Known rows, with every step that occurs
vanobar/fineb: [ 15.9  -5.6  -9.1 -10.3  -4.7   3.4 -15.1   2.4  -1.5 -24.7   0.0  -5.2
  -6.2  -4.0   0.1   5.5   0.8   4.3   7.8   6.5   1.7  18.8]
divutes/fineb/dugar/gove/vanobar: [  2.4  27.3  20.2  26.2  11.6 -15.8 -35.2  -4.3   8.4  29.5  19.5  15.8
 -14.1  -7.5  -6.0  -3.3   1.9 -10.2  -1.5 -49.2   1.3 -10.7]
vanobar/fineb/dugar: [ 24.8   5.3   3.5   3.1 -23.9  -7.6  -8.5   2.1 -31.4  -8.7  -6.0  14.3
  -4.9 -19.2   5.1   6.6  -3.1   6.4  -3.1 -18.6   7.5  18.4]
paragaf/dutini/gove: [ 19.5  -9.9 -20.7   0.2  -4.2   8.7  26.1  11.4 -16.3  15.5  -7.9 -14.0
   4.4  14.9   7.2   1.8   2.3   2.7   4.4   7.6   4.0  13.8]
dutini/paragaf: [ 14.0  -5.5   3.8  -1.9   0.6   2.9  11.7  12.6 -14.1 -22.6  14.6  -5.4
 -15.2 -10.0  -2.1  -1.2 -19.4   3.7   8.9   1.4   7.3   3.5]
paragaf/dugar/gove/vanobar/fineb: [-10.6 -11.1   3.4 -14.0  36.8   9.6 -25.9  12.9  31.7   0.5 -21.0  -1.9
  -2.7  19.8 -14.0   5.7  21.9  -4.4 -10.7 -12.1 -15.8  -2.5]
zimu/paragaf/dugar/gove: [ -9.7  10.9 -15.4  -9.7  30.6   7.8   4.1   5.0  15.0   1.9   3.8  19.8
  -8.1  12.2   6.7  -3.5  -8.5  -7.6   7.7  -4.8 -10.1 -17.5]
fineb/dugar/gove/vanobar: [ 10.4  12.5  17.0  24.8   6.7  -3.5 -24.5   7.8  -6.7  22.7 -12.7   9.2
 -15.7 -12.5 -11.9   2.2 -12.8 -10.2 -16.9 -23.0   3.2   1.9]
dutini/gove/vanobar: [ -7.8 -16.8   2.8  -0.3 -15.7   9.0 -10.5  21.1  -2.8  20.2   4.9 -16.4
 -13.5  -8.5  -5.5   3.9   7.0  -9.3 -19.1   8.4  -8.5  10.2]
zimu/paragaf/vanobar/fineb/dugar/gove: [ 11.3   9.9  -2.1   0.8  -3.7   2.4  12.4 -24.5  -0.9 -10.9   7.3  31.6
  22.6   7.7 -11.5  -6.4   4.2  -0.6   0.8  36.9  -2.1 -10.6]
dugar/gove: [ 29.1   0.8  -1.0   4.8  15.1   2.8 -11.7   7.5   3.8  -0.5  -1.1  -2.4
  -8.9   8.9 -10.1   1.0 -21.1  -5.9   8.8  24.4   4.5   2.4]
zimu/paragaf/vanobar/fineb: [-19.8  -4.0 -24.6 -16.1 -10.2  13.2   1.6 -16.5  24.8 -28.8  -5.5   9.2
  12.4   6.0   4.5  -5.1  15.8  -1.3   3.2  44.7  -6.5  -2.7]
paragaf/dutini/fineb/vanobar: [ -6.9   6.2 -26.3  -3.6  13.2 -11.7  17.5  -5.8   1.0   8.0 -26.5 -12.0
   9.2  -1.9  29.7  -2.6 -22.2  -2.0  11.2 -10.6  25.3   1.3]
dugar/gove/vanobar/fineb/dutini/paragaf: [ 13.7  -1.3  41.4  14.5  20.1   1.5   8.8 -12.0  -2.5 -18.3  27.5  -8.5
   3.1  10.4 -29.2   0.8  -3.1  10.6  12.2   9.6  -3.3   1.0]
fineb/dugar/gove: [ 42.3  12.0   8.9  17.9  -0.5  -8.4  -5.4   6.2 -26.5  15.3  -4.9  16.8
  -7.8 -11.0  -5.5   2.3 -24.8  -3.4  -1.6  -3.7  11.1   2.5]
zimu/paragaf/dutini/fineb/dugar/gove: [ -4.5  32.6 -35.4  14.6  18.2 -15.2  30.8 -10.4 -12.7  11.4  25.4  13.9
   4.6   8.0  19.5  -1.9 -25.4   0.1  23.8 -56.1  17.6 -10.6]
dugar/gove/vanobar: [  0.7   1.9   4.6   9.6  26.0   9.0 -31.5  11.1  19.2  13.0 -12.2 -10.3
 -18.6   6.9 -15.3   1.2 -11.0 -11.8  -6.9   7.8  -2.6   3.3]
gove/vanobar: [-20.5  -2.8  -9.3   7.2   2.5   8.6 -36.1  18.6  15.3   7.5 -22.4 -12.0
 -26.5 -11.7   4.5   3.5  -3.6  -9.6 -13.4 -13.4  -0.9  10.0]
paragaf/dugar/gove/vanobar: [-14.6  -3.6  -0.2  -2.2  38.4   8.2 -29.7  24.2  31.0  17.6 -33.8  -3.2
 -14.4  14.0  -5.4   2.4   4.0 -12.7 -18.4 -18.5 -11.3 -13.2]
divutes/fineb/dutini/gove: [  9.3   2.9  22.3  16.1 -41.4 -16.3  16.3 -14.2 -13.3  24.3  47.7  -3.0
   1.4  -8.5  10.2  -3.4   5.0   1.1  17.8  -6.2   0.2 -10.0]
dutini/gove/dugar: [  0.2 -11.8  -9.9 -21.6 -16.2   2.9  -5.7  12.4 -38.5  23.7  21.0   2.2
   6.5 -14.6 -13.7  -4.8  -0.8  -3.8 -14.9  41.4 -13.5  14.8]
divutes/fineb/dugar/gove: [ 28.2  28.2  15.7  20.3   1.5 -20.2 -15.4 -11.0 -12.0  17.3  27.3  27.0
  -6.4  -7.3  -1.6  -3.2  -9.3  -4.3  11.5 -33.5   8.7 -10.7]
gove/vanobar/fineb/dutini/paragaf/dugar: [-22.6 -10.2  25.3  -4.4   5.1   3.1   9.0   6.5   7.2 -12.9  -6.8  -6.2
  -3.4  -0.4   0.1   3.2  17.9  12.1  -9.1 -34.9  -9.3  -9.6]

Rows
[ -0.8  -1.7   9.3  -5.2 -34.4  -3.8   9.4  -2.6 -46.6  30.7  21.5  -1.2
  12.3 -21.7  -7.6  -5.1  -8.9   1.0 -11.1  39.7 -10.2   7.0]
fineb/dutini/gove/dugar
[-10.4  -3.6  21.2   3.2  18.3   2.9 -15.5  -2.9  25.9   7.3 -19.8  -4.2
   1.9  16.0  -7.5   5.2  15.1   1.1  -5.8 -13.9 -11.3 -11.0]
paragaf/dugar/gove/vanobar/fineb/dutini
[ -3.9 -11.5  -0.8 -15.4  14.0   3.8  17.0  23.5  -4.2 -13.4  -8.5   1.0
 -12.2  -4.2   8.8   0.1  -5.5   2.6  -4.4 -20.9  -2.4 -12.8]
dutini/paragaf/dugar
[-11.8  17.8 -43.9   3.2  16.3  11.7   7.7  -2.0   5.6 -12.5 -12.9  -2.5
  -5.9   9.2  23.3  -4.3  -5.5   0.9  15.2 -16.7   7.7   7.5]
zimu/paragaf/dutini
[  0.4 -20.4   7.5 -11.6 -14.6   8.7  -9.6  11.0  -3.0   1.4  17.1 -12.8
  -0.9   1.1 -14.8   6.6  21.2   0.0 -11.1  14.7 -15.4  20.2]
dutini/gove/vanobar/fineb
[ -6.0 -16.7   4.4 -20.5 -42.7   2.8  13.8 -17.7 -20.6  15.4   1.4   2.1
  41.9  -0.7 -18.0  -6.0  21.4   4.1 -13.7  81.7 -16.5  -1.5]
paragaf/vanobar/fineb/dutini/gove/dugar
[  2.8  14.8  14.1   2.4  -0.9 -15.4 -17.8 -19.6   5.5   6.9   3.1  11.5
  -2.9 -19.2  13.6  -8.8  -6.6  -6.1   7.6  10.9  10.9  -2.1]
divutes/fineb/vanobar
[ -0.1 -11.3   4.6   3.7 -29.9   1.7   2.6 -18.2  16.4 -11.9 -35.4  -7.4
  16.2   1.3   5.3   0.4  11.6   3.5   1.1  34.7   4.2  -7.1]
paragaf/vanobar/fineb/dutini
[-25.3  -4.0 -25.4  -7.2  10.4  16.1  17.7  -5.0   5.5  -4.4  26.6 -11.0
  10.2  19.6  -2.2   0.8  31.6   6.4   4.1   0.4 -14.2  19.4]
zimu/paragaf/dutini/gove/vanobar/fineb
[  9.7 -19.8   2.2 -17.1  -5.2   9.5  18.2  -4.0   9.5 -37.5  -6.5  -5.1
  15.6   9.9 -12.7  -1.6  10.7   8.4   2.7  43.2  -0.1  -4.0]
dutini/paragaf/vanobar/fineb
[  1.7 -16.8 -12.9 -14.5 -13.3   8.6 -12.4  -5.9  25.3 -19.7 -30.6  -3.9
  10.3   6.7  -1.0   1.1  16.3  -0.3  -3.4  39.2   0.5   1.3]
paragaf/vanobar/fineb
[ 18.3  20.1 -22.7  15.9  13.6 -18.4  20.4   2.2 -14.4  20.9  -3.5   1.6
   5.4  15.0  13.4   3.5 -25.0   0.4  16.3 -52.4  23.7  -7.2]
paragaf/dutini/fineb/dugar/gove
[ 23.1  -7.2  32.7  -2.7  20.2  -2.5  33.9  -4.6  -8.7 -20.0  19.1   7.3
  12.3  20.5 -13.4   0.7  -3.3  15.3  13.9   0.8  -4.6 -15.8]
vanobar/fineb/dutini/paragaf/dugar/gove
[ -5.7  -5.5  31.1   8.1  -5.4   2.0   4.7  -5.9  -1.8 -25.0  13.4 -15.3
  -5.5  -7.4  -9.7   2.8   4.8  12.6   3.3  -7.7  -2.3   6.2]
gove/vanobar/fineb/dutini/paragaf
[ -4.4 -13.8  19.7 -16.6  46.4   8.5   1.6  16.0  17.6 -14.9   6.7   1.0
  -0.3  23.0 -24.8   2.1  15.0   4.3  -6.1  -7.6 -16.3  -7.6]
dutini/paragaf/dugar/gove/vanobar/fineb
[  5.9  -5.1  10.8 -15.8 -37.9  -4.8  10.9 -10.4 -44.1  12.0  36.4   0.7
  23.0 -12.3 -16.6  -2.5   7.7  10.2  -3.5  44.2 -14.8  16.1]
vanobar/fineb/dutini/gove/dugar
[ -0.7  20.5   8.3  19.8 -22.8 -15.7 -10.4 -15.1   6.6   9.2  15.5  -2.2
 -11.6 -10.9  19.8  -3.8  -2.8   1.7  20.4 -25.8   8.5 -11.7]
divutes/fineb/dutini
[-27.1  17.9 -34.2  -7.7  18.7  -8.3  27.7 -17.3   5.1  -2.3  -5.8  -1.0
  10.6   0.0  34.7  -8.4 -23.5  -1.5  21.0  -6.3  18.0  -0.9]
zimu/paragaf/dutini/fineb/vanobar
[ -3.1   9.2 -16.4   6.3 -26.2 -23.1   4.8  12.5 -19.5  11.7   3.9   3.0
 -16.9 -26.0  26.5   5.0 -25.8  -3.9   1.7 -49.4  17.0  -3.1]
dutini/fineb/dugar
[-13.1   4.9 -46.6  -2.9   9.4  -7.3   6.6   8.4   9.8   1.4 -11.8 -22.2
  -5.2  10.7  30.7   3.1 -14.0   0.9  19.0 -44.7  19.7   0.6]
paragaf/dutini/fineb
[ -0.7  -6.9  17.4  12.3 -24.1   2.5  32.3  -9.6   0.8  -9.9 -22.7  -8.1
   9.1  -0.9   0.9  -7.2  -9.4   3.5  -1.2  32.9   9.9 -23.1]
fineb/dutini/paragaf/vanobar
[  6.4  -3.5   5.1  -0.2  27.7   7.5 -32.6   1.6  18.5 -10.3   3.7  -6.2
  -5.5  16.7 -23.0   5.1   7.1  -2.1   1.6  10.3  -6.7  12.9]
dugar/gove/vanobar/fineb
[ -9.7  -8.0  -3.6  -8.0   1.9   8.2 -38.5   7.2  18.8 -15.3 -10.1 -12.6
 -14.9  -4.7  -3.3   6.1  15.8  -0.3  -6.1  -8.5  -6.3  20.7]
gove/vanobar/fineb
[  2.7 -11.9  20.9  -9.1  -3.0  -2.2  29.6   1.9 -11.7 -23.7   1.9   0.6
   5.2   0.1   7.7   2.1   4.6  16.4   6.1 -17.5  -1.6  -9.5]
vanobar/fineb/dutini/paragaf/dugar
[ -8.4  -0.3  -4.5  -8.2  -5.0 -18.1   2.1  -2.6  -0.8   3.6  -7.5  -5.8
  -1.7 -20.4  21.4  -2.5 -31.2  -8.0   5.2  10.8  18.5  -1.4]
dutini/fineb/vanobar
[ 18.0  -8.8  14.0  -3.7 -23.1  -2.2  24.7  -6.0 -19.9 -24.8  -7.3  14.9
  16.6  -7.0  -7.7  -1.5   7.0   8.3  -9.9  13.6   6.3  -4.4]
dutini/paragaf/vanobar/fineb/dugar
[ -7.7 -16.7  21.0  18.0 -35.6   1.7   5.6   8.3  -6.1  28.1   1.8 -18.3
  -7.5 -12.6   1.7   3.8   1.4  -4.9 -15.2   6.7  -6.0   2.8]
fineb/dutini/gove/vanobar
[-26.3   0.0 -29.0  -6.7 -10.4  13.1   2.9  -3.5  26.4 -10.0 -20.0   3.8
   3.0  -2.9  14.6  -6.8  -0.8  -9.9  -2.6  32.6  -0.8 -13.7]
zimu/paragaf/vanobar
[  0.1   5.1   7.8   7.0 -13.8  -3.8 -30.3   6.1 -11.3   1.1 -13.5   4.8
 -12.4 -19.8   1.0   6.3   9.7   2.7 -20.3 -33.8   0.3  18.9]
gove/vanobar/fineb/dugar
[-31.8   4.6  -7.3 -18.3  41.7  12.9 -16.6   1.4  33.4  -9.5   7.2  11.6
  -3.6  21.0  -7.3   0.8  19.9  -4.7  -1.7 -16.1 -21.9  -5.8]
zimu/paragaf/dugar/gove/vanobar/fineb
[ 32.4  -3.5   9.0   4.1  -5.0  -2.2   1.9 -11.2  -2.6  -3.7 -19.3  17.7
  22.8   5.8 -16.8  -0.6   3.5  -0.7  -7.5  35.2   4.2  -6.0]
paragaf/vanobar/fineb/dugar/gove
[-29.1   1.8 -26.1   2.5   6.0  17.0  16.9   4.6   3.2  13.4   8.6 -12.5
  -0.7   9.8   6.6  -2.4  14.9  -4.2  -5.1 -11.5  -8.9   8.0]
zimu/paragaf/dutini/gove/vanobar
